Each row was made from one walk, in order. Every step used is in the known rows, and no mark comes twice. Write each row's walk.
(in the rows, 128 means zero)
Known rows:
kubopip -> dabi -> vazuzuz -> dokured: [141 134 117 166 113 104 137 185 213  98 142  43 115 141 123 148  93 133
 132 115 136  87 148 198 184 102 105 100 164  75 130 106 158 138  62 159
 135 150 119 126 124 146 127 166]
rari -> boso -> kubopip -> dabi -> nula: [130 128  96 166  82 137 125 136 193  66 126 111 135 113 129 148  83 128
 169 189 153 114 141 161 151  94 123 113 177  69  78 155 160 144 106 157
 156 164  97  94 132 123 132 123]
kogebo -> kubopip: [146 116 116 130 120 101 123 202 142 129 150 119 121  94  89 156 124 111
 172 173 140 107 143 186 154 117  94 132 142 114 129 155 146 144  94 137
 144 146 115 129 134 132 113 197]
boso -> rari: [125 115 100 156 136 154 136 201 163 111 120 104 121 117 100 151  84 113
 125 168 125  79 145 152 156 115  97 121 189  48 124 165 159 158 116 149
 152 135 128 119 124 117 130 132]
nula -> kogebo: [172 112 111 120 117 111 138 181 156  95 134  91 134  99 108 173 136 125
 129 144 142  98 143 181 151 125 108 117 103  95 150 130 168 140 124 127
 135 164  95 132 109 128 101 155]
kogebo -> nula -> dabi: [118  55 113 152 145 134 104 203 179 123 160 113 110 110 102 180 151 125
 118 143 156 109 141 170 133 107 124 119 146  80 143 151 155 120 128 153
 117 147 114 141 142 137 107 174]
perap -> boso: [144 110 115 174 108 149 131 209 166  97 134  95 121 115 109 163  71 110
 147 176 139  92 143 147 140 112  80 108 186  88  98 168 137 173 121 165
 169 153 110 119  97 113 117 126]
dabi -> rari -> boso -> kubopip -> natep: [144  89  94 148  66 150 158 164 153  75 115 112 125 102 138 168  98  91
 134 145 133 116 148 172 133  82 128 147 145  97  94 181 151 139 107 178
 139 161  99 118 128 123 128 132]
rigun -> dabi -> vazuzuz: [122 121 131 176 127 141 140 187 184 117 112  67  98 144 116 171 151 152
 158 125 161  84 144 169 160  91 116  98 100 105 142 132 135 156  78 177
 118 128 115 169 145 114 117 156]
bisokun -> dabi -> rari -> boso -> kubopip: [145 100 109 162  91 152 162 187 134  75 141  98 143  87 134 155 139 115
 164 134 131  82 149 185 124 110 132 113 132 116 115 180 162 134 124 187
 116 149 116 126 138 145 107 123]
kogebo -> kubopip -> natep: [143 121 139 108 120  92 112 217 164 125 156 125 126  87  79 163 100 114
 162 162 138 117 144 191 156 122 111 129 137  94 130 155 132 131  82 140
 156 174 105 123 130 140 103 203]
natep -> kubopip -> kogebo -> nula -> dabi -> rigun: [119  78 151 105 110 117  87 225 192 118 171 149 109  86  67 147 129 141
 165 150 149 133 156 186 128  94 116 119 131  98 144 128 121 112  95 157
 131 163  99 141 146 126 102 196]
kogebo -> nula -> dabi -> rari: [122  39 104 150 130 143 120 200 164 118 156 114 106 108 112 186 160 117
 107 128 147 114 146 174 127  96 124 130 139  93 144 162 155 116 121 161
 106 143 116 146 143 142 111 173]
natep -> bisokun -> dabi: [142 106 148 139 112 149 101 219 149 108 148 108 124 103 119 153 160 118
 139 153 139 110 171 165 142 129 136 100 123  92 111 148 140 154 112 159
 119 148 120 115 119 132  63 145]
boso -> kubopip -> natep -> bisokun -> dabi: [130 127 141 111  94 125 116 191 205 101 147 121 126 105 120 141 111 127
 146 144 150 108 139 168 161 103 154 116 144  49 125 138 142 122  99 150
 130 179 120 101 130 123 111 154]
rari -> boso -> kubopip -> dabi -> rigun: [123 131  99 173  89 131 131 143 193  70 131 100 134 107 122 143  85 128
 171 194 139 112 139 164 147  90 124 112 177  66  82 152 157 144 120 163
 164 152  94 101 137 116 123 117]
vazuzuz -> dokured: [176 118 113 142 114 123 130 172 176 117 109  76 119 121 125 150 103  96
 153 129 163  78 131 186 190 107  95 134 145  86 143 139 152 173  89 148
 141 132 125 136 129 102 129 171]
natep -> kubopip -> kogebo: [135 108 148 100  90 121 103 228 185 117 152 142 115  92  79 140 103 124
 174 152 152 120 156 182 138 105 103 120 133  93 128 128 131 126  84 145
 146 173  99 131 128 121 113 192]
dokured -> vazuzuz -> dabi: [134 117  80 135 141 116 137 166 173  97 127  74 101 150 124 177 130 121
 150 143 171 128 130 202 190  63  86 117 144  36 152 157 131 171  98 109
 192 132 133 146 157 133 128 175]
dokured -> kubopip -> boso -> rari -> dabi: [139 109 114 118 122 107 155 209 174 107 128  77 117 140  81 137  69 100
 149 146 145 122 113 159 181 115  70 131 176  62 116 158 129 184 129 141
 154 156 112  99 128 115 125 169]
bisokun -> dabi -> nula -> kogebo -> kubopip -> natep: [165 112 139 118 117 111 111 175 149  72 163 113 146  90  97 163 160 159
 169 130 146  94 154 198 148 138 137  97 104 126 149 161 139 129  94 154
 108 173 109 125 138 162  87 172]
nula -> kogebo -> kubopip -> dabi -> rari -> boso: [170 115 104 119 109  96 149 191 148 100 153 100 149  76  98 170 128 123
 148 154 129 120 150 198 141 122  98 115 110 112 143 137 176 125 107 135
 136 170  87 126 108 158  98 159]
natep -> bisokun -> dabi -> rari -> boso: [147  92 136 147  94 162 116 212 132  93 140 112 129  95 129 160 157 105
 133 150 132 120 178 166 129 118 137 112 119 107  97 165 141 155 116 178
 117 148 113 115 117 136  64 130]
kogebo -> kubopip -> boso: [147 109 131 112 128 104 124 228 154 134 152 104 132 121  92 150 112  91
 176 172 147 102 132 189 149 126  87 141 160 118 125 164 129 136  99 134
 163 140 108 114 120 129 111 194]
kogebo -> nula -> dabi -> bisokun: [120  48 123 139 143 137  98 187 174 122 156 133 102 109 112 186 164 142
 117 128 160 113 142 166 125  99 123 127 142  96 139 160 148 124 129 151
 118 150 111 146 155 144 102 177]
kubopip -> kogebo -> nula -> dabi -> rari: [120  61 115 108 122 130  99 226 193 106 154 120 115 112  95 166 133 135
 120 131 146 127 143 164 130 107 123 118 142  71 129 137 144 108  90 148
 145 177 109 111 122 144 105 183]
vazuzuz -> dabi -> rari -> boso -> kubopip: [138  93  71 146 103 137 141 148 159 107 127  81 114 135 151 178 122  91
 144 147 147 133 133 155 151  52 126 140 138  57 126 173 159 160 103 137
 158 142 123 131 150 111 137 123]
bisokun -> dabi -> nula -> kogebo: [165 107 128 136 114 126 117 161 146  68 153 102 140 101 108 162 168 158
 163 129 148  84 154 188 149 134 134  94 108 125 144 158 147 139 102 154
 103 160 113 129 139 152  92 159]
boso -> rari -> dabi: [125 127 113 166 149 164 128 188 165 106 105  83 120 112 113 141  74 122
 131 179 127  86 143 142 151 112  80 119 179  39 118 167 156 171 128 151
 172 135  96 113 133 108 132 145]
nula -> dabi: [123  90 103 171 126 126 121 206 167 103 145  84 134 114 120 169 157 135
 136 150 145  98 130 172 144 102 110  84 132  61 130 146 157 139  98 143
 123 141 122 137 166 154  90 165]
perap -> boso -> rari -> dabi: [133 124 114 186 136 175 133 214 168  97 121  85 126 112 109 151  41 116
 137 194 127  87 142 129 136 111  62 104 207  58 101 179 140 184 137 175
 187 147  99 105  98 107 127 111]
rari -> boso -> kubopip: [134 124  96 164  88 143 134 157 177  76 116 116 138 106 128 152  83 105
 167 196 155 105 135 156 145  93 121 128 164  74  83 163 161 152 132 168
 161 160  98  99 127 106 131 117]
dabi -> vazuzuz -> dokured -> kubopip: [166 116 109 151 112  89 151 181 183  91 123  58 112 147 110 156 100 104
 131 100 155  91 132 200 213  87 101 140 129 108 148 122 131 175  81 190
 111 153 139 128 131 121 139 180]
vazuzuz -> dokured -> kubopip: [178 116 104 128 103  94 150 170 177 115 116  78 113 119 101 145  94  96
 159 114 166 104 117 185 214 103  83 136 141  84 148 135 147 194  92 148
 124 148 134 130 137 108 132 185]
natep -> kubopip -> boso -> rari -> dabi -> nula: [135 106 155 117 113 146 109 215 177 117 137 120 124 120  92 136  86 108
 171 165 157 104 149 176 139 105  83 135 166 101 127 162 113 142 106 152
 150 138  91 124 134 108 127 178]
kogebo -> kubopip -> boso -> rari -> dabi -> vazuzuz: [139 118 130 128 148 115 127 232 159 127 142  89 137 127  93 143  89  97
 161 176 139  94 133 184 153 119  76 143 170 104 130 166 126 141 105 157
 169 136 107 104 120 130 124 184]

Which walk is each row?
[126 103 105 170  91 169 162 166 163 110  99  95 108 115 134 170 147 132
 171 139 156 105 144 156 133  81 117 113 109 103 120 167 153 156  92 173
 124 127 103 162 148 109 122 129]	rigun -> dabi -> rari -> boso -> kubopip
[140  94  98 172 128  98 138 206 184  93 142  56 138 135 118 166 146 130
 127 112 155  97 119 195 185  82 106  96 119  79 154 126 145 153  82 180
  99 147 140 134 165 158 106 173]	nula -> dabi -> vazuzuz -> dokured -> kubopip
[114  68 125 112 135 119  82 212 203 102 162 117 113 114  81 159 136 151
 133 145 144 127 143 165 134 107 126 110 145  68 130 128 131 113  95 145
 153 169 107 113 132 136  96 185]	kubopip -> kogebo -> nula -> dabi -> rigun
[148 115 132 160 116 144  88 123 163  75 102  83  99 125 131 151 115 151
 154 169 155 112 151 151 158 106  91 119 134  89 102 159 128 177 101 135
 160 148  70 117 155 106 123 201]	rari -> dabi -> nula
[174 119 113 122 123 109 150 189 187 116 109  60 125 134 104 132  69  88
 159 123 166  98 109 178 207 108  65 140 163  70 145 145 137 196 104 151
 148 140 121 112 130 103 138 175]	vazuzuz -> dokured -> kubopip -> boso -> rari -> dabi
[116  97 109 116 111 119 116 192 225 101 153 117 121 125 111 143 120 140
 141 138 159 109 121 167 156  84 138 126 154  56 139 119 149 102  94 156
 131 179 128  96 131 127 141 171]	boso -> kubopip -> kogebo -> nula -> dabi -> vazuzuz
[142  85  87 144  64 152 157 168 152  73 114 113 124 105 137 161 105  96
 140 150 133 118 148 168 130  81 121 146 147  98  92 174 154 139 105 174
 144 159 103 110 122 122 131 133]	dabi -> rari -> boso -> kubopip -> kogebo
[122 134 104 144  91 118 142 159 216 107 146  92 115 119 129 131 102 139
 160 150 142  95 129 169 164  94 120 108 178  43 121 121 173 121  90 127
 136 156 120 111 139 125 143 155]	boso -> kubopip -> dabi
[129  70  84 181  99 145 144 198 145  82 134  89 142 105 137 179 153 116
 127 148 135 110 139 175 126  85 111 102 128  84 111 171 160 139 104 169
 119 141 110 136 161 159  91 143]	nula -> dabi -> rari -> boso
[139 113 124 117 140 115 129 236 155 137 149 108 138 119  84 145  95  90
 168 179 138  95 131 182 150 127  82 142 180 100 129 171 134 138 102 142
 165 135 116 107 118 129 118 177]	kogebo -> kubopip -> boso -> rari
[176 116 108 106 101  90 139 186 191 110 120  84 118 119  91 138  86 104
 161 111 165 115 115 182 210 107  86 132 142  74 145 124 143 184  79 145
 137 165 132 117 128 114 130 189]	vazuzuz -> dokured -> kubopip -> kogebo
[173  96 109 121  98 118  99 122 158  67 127 114 118 125 106 175 150 152
 140 142 157 112 156 173 165 117 118 122 116 118 133 148 136 151  82 126
 117 162 102 125 131 130 111 181]	dabi -> nula -> kogebo
[175  99 129  96 104 105  83 146 158  80 143 135 125 107  91 177 152 150
 142 150 155 136 164 182 166 121 126 125 106 122 135 149 123 143  70 128
 118 177 100 115 125 141  93 197]	dabi -> nula -> kogebo -> kubopip -> natep -> bisokun
[129 104 101 148 137 107 100 136 171 112 144  69  94 146 117 167 146 129
 156 155 137 127 134 159 165  62 127 122 138  56 143 153 127 170 100 117
 166 119 123 150 173  97 111 152]	vazuzuz -> dabi -> rigun
[150  79  89 164  73 156 157 169 127  76 108 103 120 106 136 176 112  87
 132 151 128 112 159 172 128  91 110 144 141 114  87 186 153 154 113 175
 141 143  98 128 126 124 117 134]	dabi -> rari -> boso
[163 118 116 162 119 110 137 181 183  93 119  56 117 148 127 160 106 104
 125 111 154  73 141 198 196  89 109 138 131 110 146 125 136 160  79 191
 122 142 132 131 125 118 137 170]	dabi -> vazuzuz -> dokured
[122  82 147 100 107 124  93 239 194 125 168 149 116  88  73 151 120 131
 161 146 158 128 154 182 128 101 110 119 132  91 143 128 133 110  93 153
 132 174 101 136 134 131 109 196]	natep -> kubopip -> kogebo -> nula -> dabi
[150 106 130 150 110 136 111 164 148  72 150 105 127 112 112 156 158 154
 171 135 149  81 155 182 149 130 133  98 132 121 125 168 138 145  93 157
 110 150 121 129 150 145  99 165]	bisokun -> dabi -> nula
[121 122 118 173 151 156 118 168 164  96 111  79 112 113 104 136  84 139
 138 184 114  90 147 144 152 103  85 117 178  48 121 167 138 172 130 155
 172 119  95 121 149 102 122 146]	boso -> rari -> dabi -> rigun
[138 113 161 108 105 128  88 219 189 104 137 114 112 109 105 168 100 115
 114 145 141 130 164 165 156 122 143 114 131  55 105 143 121 142  89 143
 151 184  99 111 113 127  76 169]	kubopip -> natep -> bisokun
[122 103 111 101 105 124 116 181 218 109 147 130 112 118 109 137 107 132
 152 148 159 110 125 158 154  96 132 136 165  56 131 126 153 109 102 139
 145 176 121  96 121 109 146 171]	boso -> kubopip -> kogebo -> nula
[138 118 105 166  98 148 141 193 186  98 139 104 125 115 119 147  68 115
 158 177 146  90 127 145 145  97  91 112 193  74 106 160 143 158 122 167
 159 159 119 106 103 104 138 119]	perap -> boso -> kubopip
[136 110  90 123 140 119 131 150 168  97 122  94  95 149 133 181 141 136
 147 127 174 131 132 199 179  56  85 128 140  52 147 166 125 176 100 109
 192 134 132 152 170 139 125 178]	dokured -> vazuzuz -> dabi -> bisokun
[149  93 120 154  99 145 157 199 127  89 147  90 128  94 127 159 155 120
 152 116 124  76 155 191 130 119 127 110 125 120 131 174 157 134 112 174
 110 142 121 142 140 149  98 146]	bisokun -> dabi -> rari
[132 107 125 128 138 150 134 231 179 117 125  81 134 156 108 145  77  86
 136 164 143  75 128 162 147 126  89 134 201  68 115 171 131 146 119 143
 174 126 113 100 107 113 123 139]	kubopip -> boso -> rari
[144 116 140 121  83 111 110 178 188 105 162 127 115  92  88 149 118 148
 170 143 150 123 168 195 149 104 103 103 136 105 136 123 144 125  74 133
 116 163  94 145 139 140 113 188]	natep -> kubopip -> dabi -> nula -> kogebo
[130 129 107 175  97 136 146 195 208  90 150  82 125 126 122 144  59 130
 150 164 139  91 131 155 152  92  93 100 202  68 106 141 145 147 105 173
 154 164 121 102 102 124 141 117]	perap -> boso -> kubopip -> dabi -> vazuzuz
[127 133  97 168  86 137 136 157 196  76 128 103 140 108 128 146  76 118
 167 191 148 109 136 161 146  95 120 111 177  61  80 150 169 143 118 158
 163 164  94  96 126 119 129 115]	rari -> boso -> kubopip -> dabi
[133 116 133 112  85 130 128 189 196 100 144 120 123 102 127 145 116 121
 139 132 144 113 141 171 154  97 154 125 139  59 125 146 141 119  96 157
 122 178 120 105 130 125 113 152]	boso -> kubopip -> natep -> bisokun -> dabi -> rari
[127 129 104 161  87 138 133 147 192  76 123 118 133 107 135 149  86 129
 166 180 151 110 138 160 139  90 120 119 174  72  77 157 165 146 121 158
 165 165  93 100 136 124 126 117]	rari -> boso -> kubopip -> dabi -> bisokun
[176 118 126 107 102  93 132 189 190 115 122  87 115 113  96 148  86  96
 145 108 164 123 128 184 215 107 101 133 133  69 143 131 133 188  83 150
 126 168 128 120 129 114 113 184]	vazuzuz -> dokured -> kubopip -> natep -> bisokun
[139 129 101 130  85 111 130 129 215  86 146 102 119 122 123 138 119 158
 158 144 150 106 133 172 170  96 127 107 164  60 130 120 166 120  78 122
 123 165 118 107 140 132 142 162]	boso -> kubopip -> dabi -> nula -> kogebo
[161 103  90 113 129 101  95 130 163 107 147  94 114 141 117 183 154 133
 155 147 164 139 138 165 175  77 121 124 115  78 158 154 142 161  78 102
 146 154 124 134 151 123 123 171]	vazuzuz -> dabi -> nula -> kogebo -> kubopip
[140 102 156 111  98 129 120 232 174 128 147 118 121 117  94 143 101  92
 174 155 160 102 146 190 136 108  93 135 151 113 127 149 120 132 107 148
 144 141  97 136 128 110 117 181]	natep -> kubopip -> boso
[134 119 141 174 132 131 100 135 161  82 111  62  95 112 120 140 118 151
 159 177 127 108 147 158 148  96  93 117 134  83 109 151 121 176 127 146
 175 123  65 133 167  95 104 187]	rari -> dabi -> rigun
[175 116 112 107 124  91 136 195 143 112 149 108 143  82  89 170 142 121
 150 156 140 108 142 193 151 129 100 124  98 114 160 136 165 133 115 127
 134 165  96 130 112 141 100 176]	nula -> kogebo -> kubopip
[147 118 111 174 132 168 125 193 167  82 122  91 133 109 106 156  54 130
 136 188 133  95 146 133 140 114  65 105 191  71 110 179 137 181 129 170
 176 156  94 103  97 114 125 114]	perap -> boso -> rari -> dabi -> nula -> kogebo
[166 107 128 130 117 116 116 168 139  75 161 110 145  93 100 161 170 158
 174 136 147  89 155 194 148 136 128  97 107 134 148 160 146 135  97 152
 104 161 114 128 141 157  93 170]	bisokun -> dabi -> nula -> kogebo -> kubopip
[142 120 116 132 109  93 110 175 169 114 163 114 118 104  89 150 122 144
 176 163 138 119 154 192 163 118  95 112 161 105 120 143 145 134  59 124
 138 155 112 122 141 154 114 205]	kogebo -> kubopip -> dabi -> nula
[136 117 113 183 130 176 121 193 168  86 121  91 124 116 108 151  46 127
 140 192 132  92 146 129 142 109  66 105 206  68  99 184 131 186 123 173
 178 149 101 103 104 109 131 119]	perap -> boso -> rari -> dabi -> nula
[142 111 168 108 106 129  80 207 183  89 150 119 121 105 103 167 121 134
 127 137 144 124 170 172 154 128 155 103 123  72 110 151 114 138  82 154
 134 187 103 109 123 141  68 169]	kubopip -> natep -> bisokun -> dabi -> nula
